Every row comes from one small tree of marks. The marks that hang from a mark follow it in brackets, in alphabetical order. Every link used is in the known rows. Which tree was each row made from?
Known rows:
vive(togokot):   1  11  13  13  -2   5  -6   0  -1   7 -18   3  -1  10  -6   3  -5   3   6   0 -27  16   2   9 -10 -19  15   0  14  -7 -14   2  -8 -18 -10  -2  13  -6 -13 -17   2 -20   1   6   4  -7   0 -16 -15  13  -8   8  -3   2 -13 -14   1  -4  -2  -2   3  14   0 -12  16  11
tuko(dudidoz(rine) lota):  -1  10  12   6  -1   8  10  -5  -7   2 -29   5   6   6  -7   5   9   2  10   3  -4  16   3   1  -5 -18   8 -13  13  -5  -9  -2  -8 -36  -8 -16  16  -9  -6 -30   0 -13  -2  11  12  -1   0  -4 -10   0   3   1  -5   2  10 -29  -5   4  -2   6  -1 -15  41  -1  12   5
tuko(dudidoz(lota) sodore(rifep)):  -3  11   9   6  -3  10  12   8   1   3 -27  15   3   9   2   8  11   7  19   6 -71   8   4   5  -3 -26  11 -12   2  -7 -13  -4  -1 -25  -9 -44  18 -11 -11 -25  -6  -6   6 -23   2  -6   1  11  -7  -1  -8   3  11  13  -8 -35   0  19  -6   3  -4   8  38  -6  12  15
vive(lota(tuko) togokot):   6  16   4   9  -6   6 -11  -1  -3   7 -25   5   2   8 -16   1  17   0  -2   5  28  15  -1  21 -12 -14  12   4   9  -7 -16   3 -12  -9 -16 -10  15  -5 -11 -22  -5 -10  11  11   7 -11  -6 -48 -10   9  -8   4  -3   4 -13   1   1  -5  -7   4   1  20  30 -14  10   5
vive(lota(tuko(dudidoz(rine) sodore(rifep))) togokot):   7  13   5  14  -4   9   8  10  -2   2 -45  17   4   4  -8   9  14   7   4  16   6  15   5  18  -2 -23   7  -1  -5  -9 -19   5 -22 -35 -21 -36  23   1 -10 -38 -13 -17   8  25  14  -8  -9 -53  -5   4   9   4  -1  13  16 -21 -10  12  -6   9   2  13  68  -7   0  10
sodore(rifep):   0   9  11   7  -3  12   6   3   3   7 -11   9  -3  12  -7  -2   5   6  10  -2 -22  13  -1  13  -9 -15  16   3  13  -7 -15   0  -2 -18 -14 -15  17  -1 -12 -20  -4 -13   7  -4   4  -5   1 -26 -13  10  -9   3   9  10 -26 -16  10   3  -4   0  -6   7  12 -11  20   7
tuko(dudidoz(lota) sodore):  -4  13  13   8  -6   9   9   2  -6   3 -32   9   6   6   3  10   3   1  16   4 -64   9   3   8  -3 -22  10 -22   5  -5  -8  -5  -3 -21  -4 -39  12 -17 -12 -16  -3  -4   1 -24   0  -7   2  27  -9  -2  -9   2  -2   6   1 -36   2  11  -3   3   0   6  24  -2   7  15
rine(sopok):  -2   4  12   7 -13  11   9   0  -4   8 -20   3   0   8  -1   0  -8   3  11 -10  23  11  -3   8 -11 -12  15 -18   3  -9 -11   0   5 -10  -6 -24  16  -3 -12 -18  -2  -8   3 -15  -3   3   0  -5 -15   8 -11  -3 -16   1 -28  -8  14  -5  -2   1  -2   5   0 -10  25   0
sopok(rine):   4   3  14   5  -2  10   9  -3  -7   4  -6   3   3  16  -6  -9  -1   4   8   8  -2  21  -2  19 -12 -15  10  -3   7 -13 -17  -3  -2  -1 -10   0   6 -10  -8 -17   2 -12   3  -6 -15  -1  -2 -15 -14   2  -2   1   2  -1  -4 -23  10  -4  -8   3  -6  -1   2  -8  17   9
tuko(lota sodore):  -8   9   9   9  -8  13   9  10  -4  -2 -21   9   4   6  -5   6  12   0  10  17 -30  18   1   7  -1  -9   7   0   0   1  -9   1  -1 -13  -5 -13   9  -5 -10  -4   5  -3  11  -8   7   3  -3  -6 -15  -1  -7   8  -3   1  -3 -36 -16   2  -2   6   0  -4  10  -1  14   1
vive(lota):   0  15   6  12  -5  11  -1   0  -4  11 -14   8   4  12 -11   1  19   0   8   1  -1  14  -5  14  -9  -9  14 -12   8  -4 -12   0  -1 -13  -7 -14  12  -6  -9 -10  -9   1  12   2   5  -5   1 -13 -10   7 -15  -2   6   7 -13 -11  17   1  -3  -1  -4  10  24 -12  19   2
vive(lota(tuko(dudidoz)) togokot):   5  23   4   5  -4   5 -12  -4  -7   7 -31   5   5   5 -14   6   9  -1  -2   5   7  13   1  25 -12 -17   9  -5  13  -7 -14   7 -15 -26 -14 -25  16  -7 -13 -27 -14 -13   8  12  10 -20  -7 -29  -7   8  -7   2  -3   6  -3 -11   0   1  -6   6   1  25  53 -11  11   8
tuko(lota):  -5  10   9   2  -5   9   4   2  -3   2 -14   5   2   9 -11   0  10  -1   7   5 -11  19  -1   4  -7  -9  12  -3  12  -2 -10  -1   1 -14 -12  -6  13  -5  -9 -10   4  -7   4  -1   8  -3   0  -8 -14   3 -13   5   2   0 -16 -20   0  -2  -3   4  -3  -4  15  -6  19   2
vive(lota(tuko(sodore)) togokot):   3  14   5  15  -9   9  -5   8  -3   4 -34  11   3   6 -11   6  15   1   0  14   1  18   0  24  -6  -7  10   5  -4  -6 -15   5 -14  -9 -16 -16  12  -5 -13 -17  -5  -4  12   8   8  -5  -8 -41 -12   5  -6   8  -2   7   3 -13 -13  -3  -7   8   3  20  30  -9   7   6
tuko(dudidoz lota sodore):  -9  14   9   4  -4  10   5   7  -6  -2 -25   9   7   3  -4  11   6   0   9  15 -35  18   2   7  -2 -13   5  -8   7  -3  -7   5  -2 -30  -5 -28  13  -5 -11  -8  -1  -7   4  -7  12  -4  -4  11 -11  -2 -10   6  -7   4   9 -48  -8   9  -1  10   0  -5  35   1  13   6
dudidoz(tuko):  -2   5  12   4 -11   9   2  -4  -9   5 -10   0   5  10 -12  -6   4  -2   7 -12  -1  20  -4  15  -8  -6  15 -14  10  -1 -17  -5  -2  -9  -2   5  10  -8 -16 -22  -3 -14  -4  12   7  -6   1  -3 -18   5 -10   4   7   2  -2 -18  19  -2  -2  -3  -3   2  11  -5  13   6
dudidoz(lota rine tuko(sodore)):   1  -6  15  19 -11   9  15   1  -7  -2 -29   5   7  12  -3   0  10   2  19  -6 -28  17   2   5   2 -12  12 -20  -9   0 -17 -17  -6 -13  -6  -4  11 -18 -15 -27   4   0   0   5   2   7   3  -3 -15  -7   3   3  10   2  15 -23   8   3  -5  -4  -3 -11  14   3  -2  14
dudidoz(rine tuko(lota sodore(rifep))):  -3  -7   9  14  -4  14  19  10  -4  -5 -20  12   6  10  -9  -2  23   4  13  10 -15  22   2  -3   4 -11  10  -3  -4   5 -19  -6  -8 -24 -13 -16  20   0 -11 -31   2 -12  -1  20  22   7  -2 -27 -15  -4   8   9  14   7  15 -31   1   8  -4   3  -2 -18  18   0   2   3

Which tree is each row?
  2   7  16  16  -6   7  16  -1  -5   1 -42   9   6   9   4  10   5   4  18  -2 -47   9   4   8  -1 -22   9 -23  -3  -8 -11 -10  -9 -26  -4 -28  15 -15 -12 -26  -1  -3   4  -7  -1   3   1  14  -9  -4   5   1  -3   4  17 -31  -2  10  -4   3   0  -6  34   0   3  17 | tuko(dudidoz(lota rine) sodore)
  6  14  14   3  -9   8  14 -10  -9   2 -33   1   3   2 -10   1  -2   1   2 -11  26  15   2  27 -10 -13  12 -11  15  -9 -13   0 -17 -26  -9 -16  14  -6 -15 -36  -4 -19  -3   9   6  -4  -4 -24 -14   2   7  -3  -9   4  18  -9  -1   3  -6   6   0  -2  47   0   7  11 | lota(tuko(dudidoz(rine)))
 -2  13   8  -2  -9  14   8   9  -3   0 -26  11   1   2  -5   4  -1   3   3   5  -9  14   3  25  -4 -15  10   2  10  -8 -15   6 -12 -23 -15 -36  17   3 -19 -27  -8 -17   4 -11  12  -8  -7 -26 -12   3  -2   4   0  13   6 -24  -5  11  -5  11  -3   9  49  -1   7  11 | lota(tuko(dudidoz sodore(rifep)))
 -4   3  13  10  -5  11  20  -3  -8   3 -35   4   6   5  -2   5   2   5  12  -4  20  13   1  -2  -8 -17   7 -27   0  -6  -7   1   1 -37  -9 -32  22  -5  -3 -35  -2 -12  -7   3   7   2  -3  -7 -11  -2   1  -4 -24  -1  -8 -26   7   3  -1  10   0 -11  26  -5  16  -4 | tuko(dudidoz(rine(sopok)) lota)
  1  -7  13  18 -21  12  28   3  -5   1 -44   7   3   7   0   1   7   2  13  -5  24  11   1  15  -5 -18  14 -21  -9  -9 -16  -6  -4  -5 -18 -22  15 -13 -14 -29   4   6   2 -19  -3  10  -5 -31 -15  -6   6  -4 -13   0  -5  -5  -6  -1  -9   7   0  -4  14  -1   4   7 | dudidoz(lota(tuko(sodore)) rine(sopok))
 -7   0  12  14  -9  13  24   6  -9  -1 -46   9   6   2   2   9  -3   5  15   2   7  12   3   3  -1 -16   5 -27 -12  -5  -8   3   0 -35  -9 -38  20  -5  -8 -29  -1  -9  -4   0   6   8  -4  -1 -11  -6   4   0 -26  -1   6 -38 -11   6   0  13   4 -13  34   0  11   0 | tuko(dudidoz(rine(sopok)) lota sodore)
  2   1  11  10 -15  15  25   6  -5  -1 -48  11   1   1  -1   5  -8   8   7  -4  42  11   3  18  -2 -19  10 -15 -11 -10 -17   4 -10 -29 -19 -38  25   4 -14 -40  -7 -15   3  -4   5   4  -8 -38 -12   0  11  -3 -18   8   4 -18  -5  11  -5  15   0   2  46  -2   7   6 | lota(tuko(dudidoz(rine(sopok)) sodore(rifep)))
  2  -8  12  19  -7  11  19   6  -1   0 -27  12   3  13  -2  -3  19   5  19  -1 -39  16   3  -2   2 -18  13 -15 -11   0 -22 -15  -7 -15 -12 -19  16 -11 -13 -34   0  -6   1   7  10   3   3 -17 -13  -4   4   5  21   8   8 -21  10   9  -6  -3  -5  -8  21  -3  -2  14 | dudidoz(lota rine tuko(sodore(rifep)))
 -6 -15   9  16 -12  15  24  13  -5  -3 -32  10   6   8  -5  -4  18   7  16   6  14  20   1  -6   2 -14  10 -16 -19   3 -19  -1  -1 -24 -14 -24  25   2 -10 -40  -1 -11  -3  10  17   9  -4 -28 -17  -5   7   3   1   4   0 -23   7   7  -2   7  -2 -11  16  -3   8  -3 | dudidoz(rine(sopok) tuko(lota sodore(rifep)))
 -3   0  16  19 -12  12  23   1  -5   4 -52   9   7   9   7   9   2   3  21  -9 -25   6   3   6  -3 -21  10 -38 -13  -8 -10  -6  -1 -28  -6 -41  19 -14 -10 -34  -3  -2   0 -18  -4   7   0  11  -9  -5   3  -5 -18   3   7 -26   0  10  -4   5   2  -3  25  -2   8  10 | tuko(dudidoz(lota rine(sopok)) sodore)
  5   2  14  14 -14  11  20   1  -3  -1 -40   6   3   8  -4   3  15   0   9   3  -9  13   3  20  -2 -13  11 -10  -3  -8 -15 -12 -11  -4 -15 -12  10 -14 -14 -26   8   1   7 -11   2   7  -2 -31 -15  -5   9   2   3   3  11  -5 -12   2  -9   4  -2  -6  30   1  -3  12 | dudidoz(lota(tuko(sodore)) rine)
 -4  -1  12  11 -11   9   3   4  -6  -1 -25   5   7  11  -5   0  13  -1  16  -3 -56  16  -1   6  -1 -12  14 -20  -4   0 -14 -12   1  -4  -3 -10  10 -17 -17 -16   1   0   2 -11   5  -2   1  12 -15  -4  -8   5  14   4   4 -27  11   5  -4  -3  -3  -1   0  -1   4  14 | dudidoz(lota tuko(sodore))
  7   3  14  10 -11   8  17  -7  -3   3 -33   2   2   9 -10  -4  12   1   9  -9  16  13   1  18  -9 -20  16  -8  12  -8 -16 -12 -12  -4 -19 -10  12 -16 -12 -30   6  -2   3  -7   2   3   0 -31 -14  -1   5  -4   4   4  -5   8  -2  -1 -10   2  -3  -2  22  -3   5  12 | dudidoz(lota(tuko) rine)
 -1  -3  12  11  -5   7  14  -4 -10  -1 -21   0   6  10 -15  -5  13   1  11  -3   9  24  -1  -1  -3  -7  10 -12   4   2 -17  -8  -7 -20  -7   2  15  -6 -11 -28   5  -9  -7  26  16   1  -1 -13 -18  -3   4   3   8  -1  13 -17   9  -1  -3   0  -2 -16  12  -1   8   3 | dudidoz(rine tuko(lota))
 -9  -3   7   8  -9  11   5  10  -9  -3 -16   4   7   5 -10  -3  17  -3  10  11 -28  23  -1   5   0  -3   8  -9  -1   4 -13  -4  -2 -12  -7  -4  10  -7 -15 -10   2  -7  -2   5  14   1  -3   0 -18  -4  -8  11   8   1  11 -35  -2   2  -2   4  -2  -8  13   0   8   0 | dudidoz(tuko(lota sodore))
 -1   7   7   2 -12  14   8  11   1   1 -20  11  -1   6  -7   0   7   5   3  10  -1  14   1  25  -3 -11  13  13   3  -8 -19   2  -8  -6 -20 -19  12   1 -18 -20  -3 -12  13 -11   9  -2  -6 -41 -15   6  -3   5   8  10  -9 -13  -5   4  -7   9  -4   7  28  -2   8   9 | lota(tuko(sodore(rifep)))
  2  -7  10  14 -16  13  28   7   3   0 -45  13  -1   8   0   1  12   6  14   1  17  10   4  12  -4 -25  15 -11 -13  -9 -20  -4  -1  -7 -25 -28  21  -8 -12 -36   1   0   8 -19   5  10  -4 -41 -12  -3  10  -3  -3   7 -14  -2  -3   6  -9   9  -3   0  23  -7   4   6 | dudidoz(lota(tuko(sodore(rifep))) rine(sopok))
 -9  11   6  -1   0  11   9  13  -2  -2 -22  15   3   3  -2   9  14   4  12  20 -44  14   3   2  -1 -17   5  -2   3  -2 -10   7  -5 -31 -13 -38  20   0  -9 -17  -5 -14   4 -10  17  -5  -2  -4 -10   1  -7   7   3  10   1 -44 -15  16  -2  10  -4  -2  41  -3  12   4 | tuko(dudidoz lota sodore(rifep))
 -4   0   8  10  -8  14  11   9  -3   0 -16   9   3  10  -6  -3  11   5  12  -1 -23  18  -2  10  -1  -7  13  -4  -6   0 -19  -3  -6 -13 -11  -9  14  -2 -19 -23  -6 -15   1   6   9  -3  -2 -13 -17   4  -5   9  15  10   3 -29  13   8  -3   0  -5   4  16  -5   8   9 | dudidoz(tuko(sodore(rifep)))
  5   0  12  12 -12  12  23   6   3   0 -35  14   0   7  -4   0  19   4  14   5  -5  11   4  16  -1 -23  14   2   0  -8 -20  -9  -9  -5 -19 -27  14  -8 -11 -31   4  -2   8 -11   5   6  -2 -46 -12  -1   9   3  15  10   3  -8  -7   7 -10   4  -5  -4  26  -3   0  14 | dudidoz(lota(tuko(sodore(rifep))) rine)
 -4  11  13  11  -3  11  17   5  -9  -4 -35   8   6   4  -2   9   3   5  12   8 -19  18   4   5   1 -13   4 -15   0  -3  -8   1 -10 -35  -5 -30  16  -5  -9 -21   1 -12  -1   8   9   1  -3  -1 -11  -5   6   5 -10   1  20 -41 -16   7  -2  11   1 -14  36   2   6   6 | tuko(dudidoz(rine) lota sodore)
  5   8  12   5  -8  13  21   4  -5   0 -39  10   1   4  -5   4   0   7   5   1  21  14   5  23  -2 -17  10  -2   2 -10 -17   3 -18 -29 -18 -34  17   2 -16 -35  -5 -19   4   5   9   0  -5 -33 -12   0  10   2  -2  11  18 -22 -11  10  -6  10  -1  -2  56   3   1  12 | lota(tuko(dudidoz(rine) sodore(rifep)))
